What can hang from each mark:
fazup: pobab rubor vugoge
rubor: fazup pemoko
pobab: fazup pemoko vugoge
sido: fazup
pemoko: fazup rubor vugoge
vugoge: fazup rubor
surufuz: pobab

Every row comes from one small tree of marks. Brackets hold a mark, then the marks that hang from it, in alphabetical order. Every link used is in the known rows. Which tree was each row made from?
In the rows, zero is written as 128.
Known rows:
{fazup pobab rubor vugoge}: [ 95  96  73 159 172 119 115  66 145  68 135 105 195 149 166 151  87 121
 125 201]
{pobab {pemoko fazup} vugoge}: [176 139 162 109 108 108 128 164 143 141 100  77  94 129  57 109 135 131
 112 149]
{vugoge {rubor {fazup pobab}}}: [111 106 135 177 104 115 143 105 130  81 136 110 153 120 123 137  63 114
 108 173]
{rubor pemoko}: [127 119 172 128 113 112 118 125 158 124  93 142 165  96 131 131  98  97
 142 154]
{pemoko rubor vugoge}: [184 134 147 109  70 125  96 163 142  70 116  95 123 104 135 133  98  84
 141 188]
{sido {fazup {pobab pemoko} rubor vugoge}}: [104 102  87 173 137 121 137  78 144 107 134  87 190 162 120 133 129 164
 119 178]
{surufuz pobab}: [ 81 168 160 102 141 119 136 122 153 126 107  64 149  71 158 100  97  80
 111 141]
{pemoko {rubor fazup}}: [124 118 130 143  72 124 106 130 137  86 118 105 133 131 103 150  74 102
 118 179]
{sido {fazup pobab {vugoge {rubor pemoko}}}}: [133  86 114 189 113 108 137 101 120  80 120 134 194 125 145 146 113 127
 107 154]
{vugoge fazup rubor}: [144 117 178 164  83 141 159 129 125 113 124 101 128  53  86 116  53  55
 100 138]
{sido {fazup pobab rubor}}: [ 83 130 107 174 107 121 115  68 132 106 113  92 143 113 143 100  70 140
 110 185]
{surufuz {pobab {fazup rubor} vugoge}}: [ 86 155 105  94 149 116 153 142 143  97  90  54 105 114 105 101 145 138
  85 126]
{fazup rubor vugoge}: [101  95  94 160 165 128 115  87 147  86 114 104 170 117 140 145  91  95
 121 183]
{sido fazup}: [ 92 155 153 159 100 113 110 113 151 140  85  93 106  60 132  80  86  96
 110 150]
{pobab fazup}: [ 90 138 144 124 116  98 130 135 174 136  81  99  97  86 111 106  98 111
 129 154]
{pobab fazup pemoko {vugoge rubor}}: [160 119 168 121 102 103 189 188 160 111 100  61  97  99  44  99 167 146
 105 113]
{rubor {pemoko fazup vugoge}}: [200 114 161 117  79 114  87 156 122 125  92 162 115 130 102 155  96 100
 151 178]
{surufuz {pobab {pemoko fazup}}}: [129 155 172  85 109 120 143 137 133 167 109  53 130 117  83 119 112 113
 121 146]
{surufuz {pobab {fazup vugoge} {pemoko rubor}}}: [121 127 111  76 115 110 162 164 154 104 121  43 169 160  92 158 171 137
 124 139]
{vugoge fazup}: [116 139 168 146 102 134 129 124 148 134 115 115 127  74 108 113  64  61
 117 146]
{pemoko fazup}: [132 134 150 132 101 114  99 118 132 144  91 100  95  95 104 119  59  89
 123 181]

Which tree is each row?
[124 138 151  94  80 131 148 152 138 110 136  59 169 154  83 152 127 126
 116 143] : {surufuz {pobab {pemoko {rubor fazup}}}}
[168 123 141 115  81 119 134 176 147  83 128  81 131 167  57 142 149 142
 108 146] : {pobab {pemoko {rubor fazup}} vugoge}
[106 104 135 150 112 103 112 106 148 103 122 168 186 167 132 164  88 135
 140 173] : {rubor {fazup pobab} pemoko}
[176 129 160 103 102 116 148 164  90 101  98  89 129 110  81 133 126 106
  82 119] : {surufuz {pobab {vugoge {rubor {pemoko fazup}}}}}
[129 131 132 133 131 103 141 144 165 102 137 101 150 176  98 125 146 163
 114 149] : {rubor {fazup {pobab pemoko vugoge}}}
[107 139 110 147 141 103 112 127 154  79 124 114 129 152 133 121 112 135
  99 162] : {rubor {fazup {pobab vugoge}}}
[118 109 124 193 118 120 135 116 126  96 105  89 134  66 127 111 101  88
  88 143] : {sido {fazup {vugoge rubor}}}
[139 157 165 122 114 142 175 162 112  91 129  59 126  65  97 101 112  66
  58  93] : {surufuz {pobab {vugoge fazup rubor}}}
[200 112 195 129  85 128 162 173 150 105 129  85 136  83  92 116 130 102
 137 149] : {pobab {pemoko {vugoge rubor}}}
[153 103 110 118 117 110 133 123 155  72 154  75 211 178 131 165 130 136
 143 190] : {fazup {pobab {pemoko rubor}} vugoge}
[107 128 105 129 134 110 135 140 154  95  85  86  88 116  87 106 128 142
 102 149] : {pobab {fazup rubor} vugoge}
[174  88 155 149  78 109 128 110 101 106 117 133 156 131  98 156  64 120
 127 181] : {vugoge {rubor {pemoko {fazup pobab}}}}
[108  98 105 155 154 106 135 110 166 103 150 119 196 193 121 169 128 146
 133 172] : {rubor {fazup {pobab pemoko} vugoge}}
[145 145 118 124 124  99 101 126 129 102 110  91  99 138 120 111  94 128
 104 180] : {pemoko {fazup {pobab vugoge}}}
[133 144 134 171 103 108 144 131 125  75 113  69 113  82 128  75 113 129
  72 140] : {sido {fazup {pobab {vugoge rubor}}}}
[158 107 139 142 109 141 137 131 122  98 113 148 153 129  75 142 111 107
 105 133] : {pobab {vugoge {fazup {rubor pemoko}}}}
[137 118 160 166  89 132 159 112 122  95 147 102 153  86 113 123  49  79
 104 155] : {vugoge {fazup pobab} rubor}
[124 135 118 148 115 117 146 114 143 104 122  68 141 146  99  91 147 180
  99 152] : {sido {fazup {pobab pemoko vugoge} rubor}}
[151 125 128 147  90 124 133 117 141 109 131  94 148 145 115 110 127 163
 135 181] : {sido {fazup {pobab {pemoko vugoge}} rubor}}
[158 104  76 132 102 107  87 106 110  69 134  93 155 177 130 176  73 116
 124 219] : {pemoko {fazup pobab vugoge} rubor}
[148 162 181  76 122 123 150 170 162 129 124  68 153 103 131 113 153 104
 138 136] : {surufuz {pobab {pemoko vugoge}}}
[176 112 124 135  93 132  91 121 111 108 104 116  93 123  98 140  68 103
 132 203] : {pemoko {fazup rubor} vugoge}
[158 102 157 129  98  99 161 178 140  90  81 122 113 100  71 122 149 131
 105 115] : {pobab fazup {vugoge {rubor pemoko}}}
